Each row was made from one small tree. Brackets hold a mark, then the marks that hang from it, in alphabetical order. Every link used is in the known rows. Write each row's tree.
Known rows
{buzol {kiloz ripele {solad {retidag {pamag lekur piniv}}}} rubava}: [ 1.03 -0.91 -0.20 -2.85  5.68 -2.31  0.88 -2.82  0.16  0.57  1.45 -0.46
  1.21 -1.34  1.21  1.34 -2.93  2.23  0.41  2.68 -1.65 -0.96 -1.89  2.24
  0.61 -3.78 -0.42 -1.87 -2.27 -1.69]
{tusot {felab {retidag solad}} zukeg}: [ 0.79 -0.99  0.69  3.72 -1.25  1.24  0.21 -1.75 -2.53 -0.71  1.44 -0.89
  1.42 -1.55 -0.06 -0.19  0.07  1.37  2.57 -2.89 -0.75 -2.92 -1.95  1.40
 -1.89  0.66 -1.16  0.07 -0.45 -1.91]
{rimud lekur {retidag pamag solad}}: [ 0.86  0.00 -0.58  3.78 -1.21  1.15 -1.48 -2.37 -1.03  0.63  1.75 -0.37
  1.81 -1.29  0.94 -0.20  0.12  1.46  1.50 -2.72 -0.69 -2.78 -2.35  1.77
 -0.82  0.48 -1.95  0.32 -0.84 -1.60]
{tusot zukeg}: [ 1.12 -1.05 -0.66  2.75 -0.27 -0.12 -0.45 -2.30 -0.49 -0.20  1.28 -0.30
  1.94 -2.06  0.93 -0.39 -1.08 -0.36  1.65 -0.96 -0.79 -2.11 -1.32  2.14
 -0.21 -0.67 -0.60 -0.39 -0.49 -1.98]
{kiloz ripele {solad {retidag {pamag {lekur zukeg} piniv}}}}: [ 1.21 -0.77 -0.40 -1.49  3.50 -0.22 -0.10 -2.73 -0.31 -1.61  1.94 -1.18
  1.77 -1.85  2.40  1.23 -1.73  2.12  1.49  1.45 -1.11 -0.12 -1.81  1.24
 -0.38 -2.30 -1.09 -2.17 -1.53 -1.99]
{rubava {buzol {kiloz {solad retidag}}}}: [ 0.96 -1.14 -0.62 -1.55  3.73 -1.77  0.60 -2.84 -0.40  0.79  1.06 -0.47
  1.46 -2.28  0.69 -0.03 -2.78  2.37  0.25  1.39 -2.37 -1.95 -1.92  2.71
  0.57 -2.58  0.41 -2.32 -1.71 -1.40]
{solad {retidag {pamag lekur}}}: [ 1.15 -0.46 -0.69  2.98  0.48  1.00 -1.27 -2.44 -0.52  0.12  2.25  0.03
  2.02 -2.11  2.00 -0.89 -1.49  1.27  2.37 -0.72 -1.47 -0.70 -1.81  3.13
  0.74 -1.24 -1.04 -0.13 -0.44 -2.03]
{piniv {pamag lekur}}: [ 1.20 -0.69 -2.88  2.25  0.76 -0.57 -1.46 -2.79  0.63 -0.68  1.30 -1.10
  2.12 -2.61  2.14 -0.84 -1.71 -0.70  0.28  0.36 -0.43 -2.70 -0.77  3.24
  1.85 -2.11  0.41  1.28 -0.78 -1.40]
{rimud {lekur zukeg}}: [ 0.98 -0.30 -1.78  2.03 -1.79  0.70 -0.58 -2.37  0.16 -0.83  0.87 -0.19
  2.27 -1.88  1.18  0.00 -0.71 -0.12  1.34 -0.76 -0.08 -2.36 -1.56  1.98
 -0.69 -1.42 -1.30  0.09 -0.79 -1.54]
{retidag solad}: [ 1.11 -1.42 -0.34  2.55  1.18 -0.62 -1.34 -2.83 -0.95  0.60  2.05 -0.60
  1.63 -2.65  1.56  0.41 -0.61  1.66  1.53 -0.90 -2.40 -2.33 -1.55  2.42
  0.33 -0.09  0.11 -0.57 -1.26 -1.41]
{buzol {kiloz ripele {solad {retidag {pamag lekur}}}} rubava}: [ 1.12 -0.97 -0.06 -3.48  6.16 -1.96  0.73 -2.79  0.02  0.54  1.27 -0.56
  1.18 -1.34  1.13  1.17 -3.12  2.53  0.62  2.45 -2.04 -0.92 -1.97  2.21
  0.40 -3.73 -0.47 -2.07 -2.54 -1.82]
{felab {retidag solad}}: [ 0.94 -1.04  0.00  2.10  0.60  0.31 -0.82 -2.47 -1.33  0.33  1.95 -0.56
  1.47 -2.14  1.63 -0.41 -0.14  1.88  2.11 -1.46 -2.08 -2.55 -1.98  2.37
 -0.01 -0.04 -0.38 -0.48 -1.33 -1.72]
{solad {retidag {pamag piniv}}}: [ 1.02 -0.65 -0.52  3.96  0.11  0.19 -0.75 -2.47 -0.43  0.59  2.68  0.15
  2.07 -2.28  2.18 -0.98 -1.39  0.72  2.48 -0.51 -1.42 -0.68 -1.78  2.98
  0.98 -0.95 -1.01 -0.44 -0.06 -1.83]
{buzol {kiloz ripele {solad {retidag {pamag {piniv renor}}}}} rubava}: [ 0.94 -1.28 -0.05 -2.67  5.93 -2.73  0.96 -2.80  0.39  0.59  1.65 -0.56
  1.19 -1.49  1.64  0.97 -3.22  1.75  0.39  2.69 -2.01 -1.14 -1.81  2.13
  1.05 -3.56 -0.45 -2.08 -2.04 -1.33]
{pamag {lekur zukeg} piniv}: [ 0.93 -0.24 -2.81  3.26 -1.91 -0.44 -0.89 -2.47  0.55 -1.29  1.46 -0.11
  2.05 -2.27  1.65  1.07 -0.10 -0.64  0.03  0.48  1.22 -2.32 -0.92  2.61
  0.91 -2.25 -0.08  1.51  0.03 -1.23]
{felab tusot}: [ 1.11 -0.67 -0.37  2.08  0.03  0.55 -0.36 -2.53 -0.17 -0.02  1.42  0.29
  1.96 -2.18  1.77 -0.67 -1.14  0.33  2.00 -1.17 -1.11 -2.12 -1.56  2.37
  0.24 -1.02 -0.57 -0.51 -0.85 -2.37]
{retidag {pamag {lekur zukeg} piniv} solad}: [ 1.04 -0.82 -1.00  5.51 -0.96  0.52 -2.02 -2.56 -0.63  0.98  2.67 -0.64
  1.54 -2.31  0.60  1.28  0.57  0.90  0.34 -1.69 -0.48 -1.62 -1.81  2.46
  0.16 -0.53 -0.92  1.56 -0.21 -0.66]
{rubava buzol}: [ 1.10 -1.09 -1.04  0.81  1.90 -1.09 -0.06 -2.87 -0.10  1.24  0.99 -0.09
  1.56 -2.76  0.48 -0.39 -1.99  0.95  0.43  0.13 -2.00 -2.55 -1.56  3.18
  0.73 -1.83  0.62 -1.26 -1.39 -1.50]
{kiloz ripele}: [ 1.39 -1.34 -0.74 -0.51  3.04 -1.34 -0.78 -2.75  0.44 -0.39  1.27 -0.85
  1.63 -2.40  2.26  0.33 -1.51  0.52  1.53  0.75 -2.02 -1.26 -1.42  1.87
  0.59 -1.21 -0.14 -1.69 -1.45 -2.39]
{kiloz ripele {solad {retidag pamag}}}: [ 1.32 -1.14  0.26 -1.99  4.63 -0.40 -0.17 -2.86 -0.45 -0.97  1.96 -1.15
  1.70 -1.96  2.53  0.72 -2.18  2.33  2.01  1.30 -2.17 -0.03 -1.93  1.34
 -0.31 -1.78 -1.02 -2.91 -1.78 -2.31]
{buzol {kiloz ripele {solad {retidag pamag}}} rubava}: [ 1.11 -1.16  0.23 -3.44  6.36 -2.18  0.96 -2.79 -0.07  0.84  1.41 -0.59
  1.19 -1.45  1.21  0.95 -3.25  2.44  0.89  2.39 -2.40 -0.86 -2.01  2.08
  0.34 -3.49 -0.53 -2.48 -2.56 -1.79]
{rubava {buzol {kiloz ripele {solad retidag}}}}: [ 1.04 -1.21 -0.47 -2.64  4.74 -2.05  0.70 -2.85 -0.25  0.51  0.96 -0.81
  1.32 -2.18  0.85  0.30 -2.90  2.65  0.27  1.81 -2.57 -1.57 -1.98  2.33
  0.45 -2.76  0.34 -2.89 -2.07 -1.59]
{rimud {lekur zukeg} {retidag {pamag {piniv renor}} solad}}: [ 0.59  0.11 -1.37  4.63 -2.75  1.14 -1.12 -2.08 -0.74 -0.33  1.95 -0.64
  1.91 -1.30  1.07  0.13  0.48  0.64  0.88 -2.56  0.48 -3.05 -2.09  1.28
 -0.72 -0.03 -2.23  1.03 -0.31 -0.67]
{pamag {lekur zukeg} {piniv renor}}: [ 0.77 -0.63 -3.05  3.59 -1.88 -0.84 -1.18 -2.43  1.18 -1.86  1.60 -0.27
  1.98 -2.37  2.36  0.79 -0.45 -1.44 -0.54  0.68  1.24 -2.78 -0.63  2.63
  1.91 -2.23 -0.06  1.91  0.53 -0.55]
{retidag {pamag piniv}}: [ 1.19 -1.11 -0.82  4.86 -0.10 -0.51 -1.40 -2.66  0.42  1.72  2.42 -0.01
  1.74 -2.53  1.26 -0.11 -0.51 -1.00  0.92 -0.87 -0.84 -1.24 -1.67  2.80
  1.04 -0.47 -0.89  0.55  0.36 -1.49]

Write each row's tree
[ 1.15 -1.39 -0.13 -4.08  6.47 -2.88  0.94 -2.92  0.30  0.67  0.92 -0.65
  1.12 -1.60  1.13  1.39 -3.04  1.84  0.25  2.73 -2.22 -1.57 -1.72  1.94
  0.45 -3.48  0.00 -2.40 -2.68 -1.78]	{buzol {kiloz ripele solad} rubava}
[ 1.02 -1.11  0.06 -2.83  5.89 -2.53  1.11 -2.81  0.07  0.87  1.58 -0.48
  1.22 -1.46  1.27  1.11 -3.05  2.12  0.67  2.60 -2.00 -0.91 -1.96  2.12
  0.57 -3.57 -0.46 -2.29 -2.28 -1.65]	{buzol {kiloz ripele {solad {retidag {pamag piniv}}}} rubava}
[ 1.04 -1.29 -0.34 -2.52  5.01 -2.46  0.80 -2.90  0.09  1.10  1.06 -0.17
  1.31 -1.75  0.86  0.91 -2.88  1.44  0.22  2.16 -1.94 -2.12 -1.63  2.49
  0.60 -3.25  0.07 -1.61 -2.18 -1.49]	{buzol {kiloz solad} rubava}
[ 0.73 -0.34  1.11  5.41 -1.99  2.20 -0.15 -1.95 -1.83  0.82  2.48 -0.15
  1.46 -1.26  0.38 -0.62  0.64  1.36  2.28 -3.68 -0.52 -2.10 -2.54  1.82
 -1.19  0.23 -1.92  0.45 -0.54 -1.80]	{felab {retidag {pamag piniv} solad} {tusot zukeg}}
[ 0.77 -0.07  0.22  4.53 -1.86  2.43 -0.66 -2.09 -1.40  0.37  2.35 -0.18
  1.47 -1.46  0.84 -0.16  0.82  1.74  1.75 -3.10 -0.24 -2.12 -2.44  2.12
 -0.70 -0.52 -1.66  1.05 -0.72 -1.62]	{felab {retidag {pamag {lekur zukeg} piniv} solad} tusot}
[ 0.86 -1.04  0.96  4.63 -1.30  1.71 -0.16 -1.70 -2.51 -0.02  1.73 -0.93
  1.31 -1.50 -0.44 -0.23  0.24  1.22  2.49 -3.49 -0.78 -2.48 -2.21  1.43
 -2.02  0.90 -1.65  0.40 -0.21 -1.81]	{tusot {felab {retidag pamag solad}} zukeg}
[ 0.75  0.46 -1.74  3.89 -2.90  1.28 -0.72 -2.02 -0.30 -0.30  1.48 -0.25
  2.13 -1.23  0.97 -0.25  0.18 -0.17  1.14 -2.11  1.02 -2.63 -2.06  1.42
 -0.86 -0.58 -2.32  0.85 -0.19 -1.40]	{rimud {lekur zukeg} {retidag {pamag piniv}}}
[ 1.33 -0.94 -0.02 -2.02  4.40 -0.20 -0.40 -2.86 -0.37 -1.28  1.83 -1.12
  1.69 -1.85  2.49  0.93 -2.06  2.42  1.71  1.37 -1.79 -0.08 -1.88  1.47
 -0.24 -2.02 -0.96 -2.48 -1.76 -2.33]	{kiloz ripele {solad {retidag {pamag lekur}}}}
[ 1.21 -0.96 -0.67  4.24  0.00  1.25 -2.32 -2.51 -0.93  0.93  2.30 -0.85
  1.48 -2.29  0.45  0.92  0.18  1.51  0.76 -2.15 -1.29 -1.51 -1.96  2.37
 -0.24 -0.39 -1.05  1.13 -0.80 -0.93]	{retidag {pamag {lekur zukeg}} solad}
[ 0.76 -1.01 -0.22  4.26 -1.17  1.07 -0.78 -1.97 -1.48 -0.48  1.97 -0.88
  1.30 -1.97  0.74  0.17  0.33  0.94  1.57 -2.37 -0.51 -2.74 -1.91  1.86
 -0.55  0.12 -1.13  1.16  0.06 -1.14]	{tusot {felab {retidag {pamag {lekur zukeg} {piniv renor}} solad}}}
[ 1.03 -0.36 -0.94  3.88 -0.20  0.50 -1.06 -2.47 -0.32  0.17  2.51  0.18
  2.07 -2.13  2.10 -0.67 -1.22  0.87  2.06 -0.41 -0.90 -0.77 -1.71  3.17
  1.05 -1.31 -0.95  0.17 -0.04 -1.86]	{solad {retidag {pamag lekur piniv}}}
[ 1.08 -0.87 -0.28 -3.58  5.72 -1.62  0.89 -2.64 -0.09  0.19  1.22 -0.74
  1.23 -1.32  0.98  1.30 -3.00  2.52  0.56  2.34 -1.74 -0.90 -1.96  1.93
  0.07 -3.93 -0.68 -1.96 -2.59 -1.62]	{buzol {kiloz ripele {solad {retidag {pamag {lekur zukeg}}}}} rubava}
[ 0.77 -0.76  0.51  5.23 -1.99  1.56 -0.24 -1.72 -2.29 -0.27  1.78 -0.81
  1.33 -1.40 -0.41  0.16  0.57  1.00  1.99 -3.20 -0.03 -2.59 -2.10  1.61
 -1.74  0.57 -1.51  1.04  0.08 -1.70]	{tusot {felab {retidag {pamag lekur piniv} solad}} zukeg}
[ 1.11 -1.35 -0.82 -1.44  3.93 -2.28  0.21 -2.79  0.20  1.15  0.77 -0.69
  1.25 -2.37  0.54  0.08 -2.48  1.66  0.02  1.24 -2.52 -1.96 -1.87  2.60
  0.82 -2.37  0.55 -2.13 -1.79 -1.58]	{rubava {buzol {kiloz ripele}}}
[ 0.93 -0.27  0.87  3.92 -1.44  2.62 -0.09 -1.84 -1.30  0.53  1.81  0.00
  1.61 -1.21  0.52 -1.42 -0.11  0.59  2.54 -3.43 -0.50 -1.83 -2.46  1.93
 -1.15 -0.23 -2.12  0.17 -0.56 -2.38]	{felab {retidag pamag} {tusot zukeg}}
[ 0.91 -0.47 -1.26  3.97 -0.60  0.65 -1.05 -2.30 -0.12 -0.47  2.50 -0.07
  2.08 -2.15  2.31 -0.68 -1.27  0.45  1.77 -0.45 -0.58 -0.98 -1.57  2.93
  1.20 -1.51 -1.13  0.46  0.14 -1.32]	{solad {retidag {pamag {lekur zukeg} {piniv renor}}}}
[ 1.13 -0.97 -0.54 -1.33  3.50 -0.41 -0.25 -2.72 -0.02 -1.87  2.01 -1.26
  1.74 -1.88  2.76  1.09 -1.91  1.73  1.22  1.54 -1.08 -0.34 -1.67  1.25
  0.11 -2.28 -1.06 -1.97 -1.28 -1.66]	{kiloz ripele {solad {retidag {pamag {lekur zukeg} {piniv renor}}}}}
[ 0.67  0.30 -1.25  4.48 -2.78  1.37 -0.98 -2.11 -1.05 -0.05  1.89 -0.55
  1.95 -1.27  0.73  0.27  0.64  1.03  1.16 -2.68  0.45 -2.82 -2.24  1.27
 -1.21 -0.02 -2.24  0.83 -0.56 -1.00]	{rimud {lekur zukeg} {retidag {pamag piniv} solad}}
[ 0.94 -0.84 -0.63  4.10  0.15  0.01 -0.88 -2.46 -0.14  0.32  2.76  0.07
  2.04 -2.33  2.55 -1.13 -1.57  0.33  2.20 -0.43 -1.38 -0.91 -1.64  2.99
  1.46 -0.91 -0.99 -0.24  0.19 -1.49]	{solad {retidag {pamag {piniv renor}}}}
[ 0.96 -1.26 -3.21  2.70  0.83 -1.17 -1.89 -2.74  1.52 -1.49  1.49 -1.32
  2.01 -2.74  3.20 -1.25 -2.22 -1.87 -0.54  0.62 -0.39 -3.37 -0.37  3.26
  3.26 -2.09  0.44  1.86 -0.06 -0.41]	{piniv {pamag lekur} renor}
[ 1.01 -0.34 -0.90  3.15 -0.06  1.10 -1.74 -2.27 -1.29  0.21  1.96 -0.80
  1.58 -1.79  1.09  0.17  0.12  1.66  1.20 -2.35 -0.80 -2.53 -1.98  1.81
 -0.26  0.04 -1.18  0.60 -0.92 -1.46]	{rimud {retidag {pamag {lekur zukeg}} solad}}
[ 0.94  0.14 -1.06  3.17 -1.35  1.07 -1.25 -2.29 -0.28  0.38  1.34 -0.06
  2.00 -1.26  1.18 -0.75 -0.34  0.26  1.49 -2.16 -0.15 -2.59 -2.17  1.93
 -0.47 -0.09 -2.04  0.33 -0.48 -2.01]	{rimud lekur {retidag pamag}}
[ 0.85 -0.88  0.35  3.29 -1.35  1.18  0.38 -1.70 -2.00 -0.89  1.15 -0.67
  1.54 -1.53  0.12 -0.55 -0.24  0.54  2.57 -2.49 -0.36 -2.79 -1.83  1.51
 -1.66  0.26 -1.22  0.07 -0.19 -2.19]	{tusot {felab retidag} zukeg}
[ 0.69  0.24 -1.41  2.26 -2.03  1.21 -0.68 -2.14 -1.26 -1.09  1.21 -0.65
  2.06 -1.32  1.17  0.13  0.12  1.69  1.57 -2.12 -0.06 -3.38 -1.97  1.16
 -1.36 -0.32 -1.63  0.05 -1.31 -1.35]	{rimud {lekur zukeg} {retidag solad}}
[ 0.95 -0.56 -1.05  4.05 -0.17  0.29 -1.21 -2.45 -0.03 -0.12  2.56  0.10
  2.03 -2.17  2.47 -0.81 -1.39  0.48  1.79 -0.31 -0.89 -0.99 -1.57  3.19
  1.53 -1.32 -0.93  0.36  0.20 -1.51]	{solad {retidag {pamag lekur {piniv renor}}}}
[ 0.93 -0.27  0.68  3.72 -0.74  2.56 -1.03 -2.20 -1.50  0.67  2.15 -0.17
  1.38 -1.47  0.88 -0.50  0.40  2.14  2.10 -3.28 -1.11 -2.08 -2.55  2.32
 -0.68 -0.20 -1.56  0.64 -1.07 -2.02]	{felab {retidag {pamag lekur} solad} tusot}
[ 0.93 -0.89  0.08  3.47 -0.71  1.64 -0.75 -1.97 -1.94 -0.22  1.72 -0.92
  1.31 -1.93  0.31  0.14  0.32  1.61  2.06 -2.68 -0.92 -2.47 -2.12  1.80
 -1.24  0.20 -1.21  0.74 -0.46 -1.60]	{tusot {felab {retidag {pamag {lekur zukeg}} solad}}}
[ 0.73  0.10 -0.81  4.68 -1.90  0.63 -1.28 -2.40 -0.82  0.68  2.01 -0.22
  1.85 -1.31  1.07  0.04  0.38  1.05  1.21 -2.41 -0.15 -2.85 -2.26  1.81
 -0.52  0.37 -1.84  0.62 -0.45 -1.42]	{rimud lekur {retidag {pamag piniv} solad}}
[ 0.98  0.00 -0.04  3.04 -1.32  2.84 -0.62 -1.98 -0.86  0.06  1.68 -0.03
  1.61 -1.41  0.96 -0.92  0.08  0.94  2.05 -2.85 -0.25 -1.86 -2.35  2.21
 -0.69 -0.96 -1.85  0.76 -0.74 -2.21]	{felab {retidag {pamag {lekur zukeg}}} tusot}
[ 0.89 -1.15  0.30  2.69  0.02  0.62 -0.34 -2.17 -1.92 -0.28  1.61 -0.73
  1.37 -2.10  0.88 -0.12 -0.10  1.73  2.44 -2.04 -1.55 -2.87 -1.92  1.93
 -0.85  0.41 -0.59 -0.12 -0.66 -1.89]	{tusot {felab {retidag solad}}}
[ 0.74 -0.10  0.10  4.91 -2.42  2.22 -0.34 -1.85 -0.66 -0.14  1.94  0.10
  1.60 -1.11  0.92 -0.99  0.17 -0.11  1.57 -2.92  0.59 -2.21 -2.15  2.20
 -0.28 -0.69 -1.95  1.27  0.10 -1.90]	{felab {retidag {pamag lekur {piniv renor}}} {tusot zukeg}}
[ 1.06 -0.96 -0.78 -2.13  4.05 -1.19  0.38 -2.67 -0.27  0.35  0.98 -0.98
  1.30 -2.02  0.38  0.59 -2.53  2.60 -0.09  1.34 -1.92 -1.31 -2.11  2.22
  0.07 -3.01 -0.14 -2.13 -1.94 -1.35]	{rubava {buzol {kiloz ripele {solad {retidag {pamag {lekur zukeg}}}}}}}
[ 0.80 -0.44  0.83  4.67 -1.12  1.77 -0.51 -2.24 -1.41  1.14  2.59 -0.05
  1.42 -1.64  1.06 -0.59  0.52  1.60  2.18 -3.08 -1.07 -2.07 -2.52  2.19
 -0.47  0.06 -1.52  0.33 -0.70 -1.78]	{felab {retidag {pamag piniv} solad} tusot}
